Every row comes from one small tree of marks. Brackets hold a mark, then the marks that hang from it, in alphabetical order. Every link used is in the known rows. Which tree was each row made from?
Known rows:
(punarun (faver dubi fezi)): [-1.79  0.91 -0.12 -0.64 -2.51 -2.99 -1.20 -2.94  0.31  0.34  0.07  0.24
 -3.20  0.04 -1.58 -0.94 -1.12  2.10  2.60  2.67  3.28  0.80]
(bopor (dubi (faver punarun) zusek) (tupof fafu)): [ 0.80  0.21 -2.01 -2.50 -0.17  1.31  0.68 -3.21 -1.09 -1.34 -1.31 -2.17
 -0.38  0.03 -4.59  2.97  0.36  3.45  0.77  1.77  2.09 -2.76]
(faver fezi punarun): [-0.11  1.57 -1.92 -1.96 -4.26 -0.24 -0.32 -1.75 -1.33  1.59 -0.53 -0.54
 -0.87  0.01 -1.18 -0.97 -0.20  1.82  2.20  3.00  2.81  1.11]
(punarun faver): [-1.96  0.86 -0.90 -0.55 -1.72  0.41  0.13 -2.40 -0.21 -0.53  0.85 -0.62
 -2.95 -1.27 -2.24  0.85  0.21  1.12  0.98  1.65  0.64  1.14]
(figu (faver dubi)): [-1.78  0.34  0.44  0.83 -1.08 -1.21 -1.26 -1.45  1.20 -0.71  1.41 -0.27
 -2.05  0.42 -1.44 -0.40  0.89  2.16  1.87  3.00  2.39 -0.30]
(punarun (faver (dubi bopor zusek) fezi)): [-0.93 -0.66 -2.11  0.32 -1.98 -2.74 -3.06 -1.16 -1.54 -1.90 -1.31 -0.13
 -3.54  2.40 -1.51  0.52 -0.73  2.24  0.87  4.22  3.65  0.25]
(bopor (dubi (faver fezi punarun) zusek) tupof): [ 0.44  1.17 -2.53 -3.07 -0.80  0.64 -0.92 -2.56 -0.99  0.92 -1.97 -0.95
  0.33  1.65 -4.23  1.47 -0.12  3.65  1.46  2.66  3.05 -0.92]
(faver (dubi bopor zusek) fezi punarun): [ 0.28 -1.14 -2.85 -0.35 -3.83 -2.36 -3.15 -0.19 -2.00 -0.95 -1.99 -0.34
 -1.31  3.01 -0.76 -0.22 -0.18  2.48  1.33  5.54  5.05 -0.78]
(fezi (faver dubi)): [-1.63  0.41  0.79  0.85 -1.64 -1.73 -0.49 -1.77  0.25 -0.13  0.59 -0.75
 -2.34  0.64 -1.53 -0.14  1.25  1.25  2.79  1.97  2.56 -0.29]
(punarun (faver (dubi (bopor tupof) zusek) fezi)): [-0.80 -1.96 -2.00 -0.39 -0.88 -2.57 -2.06 -1.42 -2.25 -3.50 -1.05 -0.91
 -3.63  1.09 -1.34  1.49 -0.39  2.46  1.18  3.29  5.10 -0.70]
(pugos (fezi (faver (dubi bopor) punarun))): [-1.87  0.99 -1.10  1.13 -3.43 -3.71 -0.83 -1.82 -0.91 -0.91  1.08 -0.95
 -0.86  3.11 -1.43 -1.20  1.46  0.94  3.21  4.08  3.27  0.77]
(dubi (bopor tupof) faver zusek): [ 0.51 -1.34 -2.38  0.66  0.84  1.63 -1.73 -0.81 -2.58 -2.18 -0.18 -0.69
 -2.64  1.08 -2.91  3.23  1.68  1.44 -1.19  2.22  2.17 -1.78]
(pugos (fezi (faver dubi))): [-1.15  2.21  1.20  0.69 -2.00 -2.51 -0.75 -2.59  0.12  0.40  1.24  0.13
 -1.79  1.69 -1.75 -0.50  1.26  0.83  3.70  1.55  1.11  0.40]
(figu (faver (dubi (bopor tupof) zusek) fezi punarun)): [-0.97 -1.15 -2.82 -0.22 -2.12 -2.46 -1.99 -0.47 -1.60 -2.96 -0.84 -1.43
 -1.29  2.48 -0.72 -0.04  0.52  3.89  1.33  5.20  6.21 -0.09]
(bopor dubi tupof): [ 0.37 -1.62 -0.24 -2.86  1.36  1.36  0.44 -1.71 -1.11 -1.65  0.66 -2.30
 -0.62 -1.80 -3.22  3.22  0.83  1.00  2.47  0.09  1.93 -2.62]
(fezi (faver (dubi bopor zusek) punarun)): [-1.64 -0.89 -2.36  1.16 -3.12 -2.00 -1.83 -0.19 -1.28 -2.06 -1.20 -1.46
 -1.33  3.37 -1.20  0.21  1.58  2.18  1.29  5.09  4.17 -0.15]
(dubi (bopor (tupof fafu)) (faver fezi punarun) zusek): [ 1.41  0.34 -3.54 -0.78 -1.96 -0.34 -0.28 -2.42 -3.53 -1.61 -1.48 -1.65
 -2.44  1.15 -2.60  1.44  0.01  3.02 -0.18  2.98  3.97 -0.95]
(pugos (fezi (faver (dubi bopor zusek) punarun))): [-1.06  0.95 -1.95  1.10 -3.50 -2.73 -2.05 -0.99 -1.51 -1.53 -0.57 -0.58
 -0.83  4.45 -1.52 -0.16  1.55  1.76  2.33  4.68  2.72  0.54]
(dubi faver zusek): [ 0.30  1.52 -1.35  0.40 -0.92  2.29 -2.08 -1.43 -0.71  1.07 -0.75  0.87
 -2.24  1.36 -3.14  1.82  1.00  1.92 -0.72  2.27 -0.06 -0.47]
(fafu tupof): [ 1.23 -1.25 -0.39 -0.41 -0.95  0.26  0.06 -2.05 -1.27 -0.31  1.29 -1.87
 -2.50 -2.30 -0.85  1.57  0.55  0.15  1.73 -0.05  1.02 -1.47]
(figu (faver (dubi zusek) fezi) punarun): [-1.51  1.54 -0.85 -0.05 -2.80 -1.16 -2.44 -0.42  0.52 -0.11 -0.83 -0.10
 -1.02  2.83 -0.13 -1.71  0.07  4.51  1.66  4.87  2.90  1.33]

Write each row's tree:
[-2.46  2.18 -1.45 -1.41 -3.46 -0.53  0.25 -2.26 -0.27  0.69  0.24 -0.81
 -1.87 -0.18 -0.89 -1.52 -0.63  2.60  1.76  2.95  1.70  2.94]
(figu (punarun (faver fezi)))
[ 1.40 -2.22 -2.38 -1.21 -2.80 -2.56 -1.01 -1.43 -3.45 -3.64 -1.70 -2.06
 -2.26  0.79 -0.69  1.22 -0.31  2.97  1.67  3.69  6.19 -2.60]
(faver (dubi (bopor (tupof fafu)) zusek) fezi punarun)
[ 1.65 -3.68 -1.02  0.03 -0.07 -0.93 -1.21 -0.90 -3.12 -5.24 -0.50 -2.09
 -3.34 -0.26 -1.14  3.37  0.77  1.68  0.74  2.16  4.12 -4.24]
(faver (dubi (bopor (tupof fafu)) zusek))
[ 0.81 -1.04 -1.36  0.51  0.84  0.31  0.64 -2.70 -2.72 -2.56  1.36 -2.06
 -3.69 -1.31 -3.06  2.58  1.09  0.87 -0.15  0.74  2.51 -2.39]
(dubi (bopor (tupof fafu)) faver)
[-0.32 -0.98 -3.56  0.14 -1.23  1.14 -1.14 -0.95 -2.31 -1.86 -0.64 -1.00
 -1.34  1.39 -2.70  2.04  1.62  2.24 -0.91  3.86  3.46 -1.06]
(dubi (bopor tupof) (faver punarun) zusek)
[-0.61  0.55 -0.81 -1.28 -4.41 -2.63 -1.30 -1.89 -0.20  1.23 -0.62 -0.02
 -0.98  0.64 -0.81 -1.76 -0.55  2.29  3.06  3.99  4.70 -0.21]
(faver dubi fezi punarun)
[-0.56 -0.75 -1.35 -0.56 -3.77 -0.53 -2.20 -0.63 -0.25 -0.72 -1.49  0.12
 -0.74  1.48 -1.11  0.33  0.57  2.56  1.50  4.62  3.34 -1.44]
(faver (dubi zusek) punarun)
[ 1.67 -0.06 -0.86 -1.94  1.99  1.94  0.01 -3.03 -1.42 -1.63 -0.85 -1.89
 -1.69 -0.36 -4.82  4.11  0.38  2.67  0.57  0.12  0.82 -3.51]
(bopor (dubi faver zusek) (tupof fafu))
[-2.15 -1.85 -2.25 -0.51 -1.93 -2.40 -1.62 -0.89 -1.65 -3.59 -0.85 -1.47
 -2.31  1.57 -0.17  0.21 -0.21  3.43  1.25  4.53  5.22  0.13]
(figu (punarun (faver (dubi (bopor tupof) zusek) fezi)))
[-1.99  2.58  0.04  0.19 -4.06 -2.96 -0.20 -2.69  0.35  0.73  0.74 -0.20
 -0.45  2.11 -1.53 -1.63  1.17  1.59  3.95  3.17  2.36  1.07]
(pugos (fezi (faver dubi punarun)))
[ 0.51  0.96 -0.62 -2.53  1.30  0.21 -0.29 -3.19 -0.73  1.22  0.11 -1.03
 -1.12 -0.09 -4.52  1.62 -0.11  2.11  2.22  0.31  2.38 -1.40]
(bopor (dubi (faver fezi)) tupof)
[ 0.26  1.44 -3.90 -0.02 -2.98 -0.11 -2.54 -1.12 -2.22  1.03 -1.69  0.08
 -1.53  3.32 -2.71 -0.02  0.25  2.56 -0.52  4.82  2.89  0.80]
(dubi bopor (faver fezi punarun) zusek)
[-0.46 -2.08 -1.94  0.33 -2.07 -2.19  0.41 -1.48 -2.67 -4.68 -0.94 -3.20
 -2.31  1.10 -1.11  1.68  1.43  2.68  1.62  3.31  5.39 -1.91]
(fezi (faver (dubi (bopor (tupof fafu)) zusek) punarun))
[ 0.70 -0.80 -3.31 -0.03 -1.29  0.75  0.06 -2.07 -2.96 -2.87 -0.68 -1.88
 -2.25  0.49 -2.81  2.46  1.09  2.55 -0.88  2.94  3.18 -1.94]
(dubi (bopor (tupof fafu)) (faver punarun) zusek)
[-0.33  0.10 -2.28 -2.30 -0.14  1.80 -0.53 -2.09 -0.46 -0.33 -1.27 -1.25
  0.48  0.95 -4.49  2.55  0.91  3.16  0.81  2.61  2.28 -1.96]
(bopor (dubi (faver punarun) zusek) tupof)
[ 1.52  1.40 -2.21 -3.24 -0.76  0.30  0.36 -3.64 -1.71 -0.06 -2.10 -1.88
 -0.64  0.65 -4.38  1.95 -0.70  3.92  1.46  1.69  2.89 -1.76]
(bopor (dubi (faver fezi punarun) zusek) (tupof fafu))
[-0.28 -1.21 -1.63  0.71  0.94  0.71 -0.51 -1.65 -2.02 -1.58  1.44 -1.04
 -2.75 -0.29 -2.89  2.16  1.57  0.64 -0.27  1.60  2.74 -1.52]
(dubi (bopor tupof) faver)
[-2.42 -0.80 -1.56  1.24 -3.04 -3.01 -0.57 -1.03 -0.76 -1.49  0.41 -1.84
 -1.42  2.07 -1.16 -0.84  1.44  1.30  2.32  4.53  4.74  0.10]
(fezi (faver (dubi bopor) punarun))
[-1.17  1.66 -1.75 -0.46 -3.89 -1.80 -2.26 -1.11  0.25  0.26 -1.43  0.11
 -0.86  2.76 -1.01 -1.50 -0.10  4.31  1.82  5.22  3.88  1.14]
(figu (faver (dubi zusek) fezi punarun))
